What can hang from each mark
tobosu: kege togu
togu: gafo pitimis rase tobosu
kege: pitimis
mavir: gafo rase
pitimis: togu
rase: mavir
gafo: mavir togu

Known rows, with every way that one mark hangs from another
gafo[mavir[rase] togu[tobosu]]: -11 -18  25 -50  13  26  31 -15  37 -58 -32 -54 -18 -10 -36   3 -18   6
tobosu[kege[pitimis]]:  30  20   5  13 -44   9  12  -5   6  14 -48  36  35 -23 -21  14 -20  13
pitimis[togu[tobosu]]: -17 -34   6   3  -4  29  14 -29  -7 -41  -5  -3  -3 -37 -41 -17  45  15
tobosu[kege togu[gafo pitimis]]:  27  34  47  37 -12  14  52  -5  -3 -19 -62  82  -7 -50 -40 -74 -17 -11
rase[mavir[gafo[togu]]]: -30  23  -8 -33  47 -21 -11 -38  25  10 -26 -30  11 -26 -10  -9  41  -5
gafo[mavir[rase] togu[pitimis tobosu[kege]]]:  11  -1  52 -26 -26  57  65 -18  49 -41 -78  10  -8 -44 -78  -8 -31   7
kege[pitimis[togu[gafo[mavir[rase]] tobosu]]]:  27  -9 -19  12 -22   6  39 -44  12 -74 -45 -41 -45 -79 -18  -8 -17  28
tobosu[kege[pitimis] togu[gafo]]:  29  39  27  28 -14  -6  32  -8  -9 -18 -63  55  16 -41 -19 -53 -22  -3
togu[gafo]:   5   4 -10  12  -1  -9  11  -7  -9 -29  -3   5 -18 -25  21 -21 -12  -2
tobosu[togu[gafo[mavir[rase]] pitimis]]:  32  30  23  13  10 -11  53  -9  22 -33 -51   7 -67 -46 -20 -54 -46  -9
rase[mavir[gafo[togu[pitimis]]]]: -31  23  -5   5  25 -20  -2 -46  43  12 -58  -4   0 -56 -32 -18  38  -1
kege[pitimis]:   6   5 -23  31 -25 -20  -7 -12  12   2 -34  -6  10 -19  -2  10 -10  13
pitimis[togu]:   6   3  18  -1  15  13  -4 -16  -4 -17  13   4  -3 -32 -25 -18  50 -15
tobosu[kege[pitimis[togu[gafo[mavir]]]]]:  50  43  38  13 -14   5  39 -13   1 -32 -40  38   2 -69 -10 -15  -2  23
gafo[mavir togu[tobosu]]: -35 -19  41 -34  21  11  28  -9  25 -53 -35 -27   5   1 -26  -7   0  31
mavir[gafo[togu]]: -34  33  12 -19  39  11  -8  -8   8  10 -14 -47   3  -9 -25 -27  32 -27
togu[gafo[mavir] rase tobosu]:   7 -12  21   3 -54 -17  57 -18 -22 -58 -21   5  -1 -30  21 -19 -47  35
rase[mavir[gafo]]:  -5  22 -39 -15  18 -24  -4 -31   2  42 -23 -19   2 -25   7   6  15  22
rase[mavir[gafo[togu[pitimis tobosu]]]]: -51 -13 -18   8   5  -2  15 -58  38 -10 -80 -12   6 -63 -48 -21  32  28
togu[gafo[mavir] pitimis tobosu[kege]]:  16  -3  38  25 -47  31  78  -5   7 -37 -76  58  -8 -57 -28 -23 -55  56
kege[pitimis[togu[gafo rase tobosu]]]:   4 -18  -6  52 -73 -14  31 -61 -20 -73 -31  11  12 -87 -16 -36  16   8

Rows
  29  -10  -16   22 -100  -22   49  -65   -9  -46  -69   62   50  -81    7   -8  -33   41 => togu[gafo rase[mavir] tobosu[kege[pitimis]]]
  9  39   2  -9  -1 -51  18 -41 -17  26 -25  14  17 -22  -5 -45  22 -12 => tobosu[togu[rase[mavir[gafo]]]]
 31 -11  24  -6 -60  10  54 -69 -24 -68 -22  73  35 -96 -16 -36  26  11 => pitimis[togu[gafo rase[mavir] tobosu[kege]]]
 -8   2  26 -28  -6 -40  -2 -48  23 -40  -9  18  38 -28   4  -8  30 -26 => gafo[togu[rase[mavir]]]
 42  45  40  33 -63 -23  46 -25 -25 -28 -52  68  36 -45 -11 -60 -28 -22 => tobosu[kege[pitimis] togu[gafo rase]]
 33  36  74  27 -61   6  53  -8  -9   3 -52  95  33 -29 -57 -62 -10 -31 => tobosu[kege togu[pitimis rase]]
 39   6  67  -7 -57  23  76 -24 -32 -69 -19  52  11 -66 -21 -38  -7  20 => pitimis[togu[gafo[mavir] rase tobosu[kege]]]
-20 -16  46 -33 -10  56  28 -14  12 -42 -41  20  41 -16 -56 -20  11   3 => gafo[togu[tobosu[kege]]]
-47 -12 -20 -31  29  -1   5 -50  20 -15 -46 -38  18 -35 -29  -9  33  25 => rase[mavir[gafo[togu[tobosu]]]]
-42   2  18  25 -47  11  34 -43   8 -13 -58 -16  16 -45 -61 -47  15 -11 => mavir[gafo[togu[pitimis rase tobosu]]]
 25   1  14 -10 -21 -31   6 -54  -4 -29  13  34  21 -55   0 -10  53 -17 => pitimis[togu[rase[mavir]]]
 -3 -39 -12  -6 -57 -30  25 -55  -5 -33 -22  25  35 -34   3   4  -3  30 => togu[rase[mavir] tobosu]
 10  26 -22  -7 -31 -41   9 -40 -14  31 -11  -1  17 -32  12  -4   9   2 => togu[rase[mavir[gafo]]]
  3 -36   5  -4 -43 -18  19 -72 -10 -53  -9  28  29 -63 -17 -12  48  15 => pitimis[togu[rase[mavir] tobosu]]
-21 -10  61 -26 -26  -9  37 -17  10 -61 -25 -10  25  -4 -19 -16  -5  12 => gafo[mavir togu[rase tobosu]]
 10  29  42  33  19 -28  47   0  11 -32 -59  36 -39 -34 -11 -59 -25  17 => tobosu[togu[gafo[mavir] pitimis]]
 -3 -23  -1  59 -85  -8  52 -37 -12 -52 -47  36  -2 -67 -12 -42 -29  13 => togu[gafo pitimis rase tobosu]
 -6  -3  38   6 -81  18  34 -38   7 -44 -60  29  71 -37 -50 -15  -3   0 => gafo[togu[rase tobosu[kege[pitimis]]]]
 48   3  30 -32 -19  58  70 -24  -3 -60 -25   6 -31 -71 -40 -20 -19  15 => pitimis[togu[gafo[mavir[rase]] tobosu[kege]]]
 10  17  44  40 -38 -26  30 -19  -4 -10 -38  54   7 -25 -37 -61   1 -30 => tobosu[togu[pitimis rase]]
 26  35  57   2  -8 -46  52  -2 -22 -46 -13  29 -10 -12  20 -59 -28  -4 => tobosu[togu[gafo[mavir] rase]]
 -8  16  13 -15 -26  76  46 -32  26   2 -78 -21  -6 -58 -98 -29  -7 -19 => mavir[gafo[togu[pitimis tobosu[kege]]] rase]
-28   3  12  -6 -14  30  38 -51  30   2 -95  28  31 -67 -72 -23  20  24 => rase[mavir[gafo[togu[pitimis tobosu[kege]]]]]
 18 -15  -9  18 -34  14  63 -27  23 -51 -60 -14 -59 -63 -19  -9 -60  32 => togu[gafo[mavir[rase]] pitimis tobosu]
 22  35  59  39 -27 -47  59  -7  -6 -41 -47  54 -19 -41  -4 -71 -34  -4 => tobosu[togu[gafo[mavir] pitimis rase]]
 -3  23  70   7 -27 -24  31 -12  32 -37 -39  25   8 -24 -26 -23  -4 -18 => gafo[mavir togu[pitimis rase]]
 16   5  29 -34 -26  39  42 -21  43 -44 -76 -21  17 -32 -56  17 -38  16 => gafo[mavir[rase] togu[tobosu[kege[pitimis]]]]
 -7   3  47 -16 -24  24  39 -10  30 -41 -81  13  42 -20 -46   8 -21  44 => gafo[mavir togu[tobosu[kege[pitimis]]]]
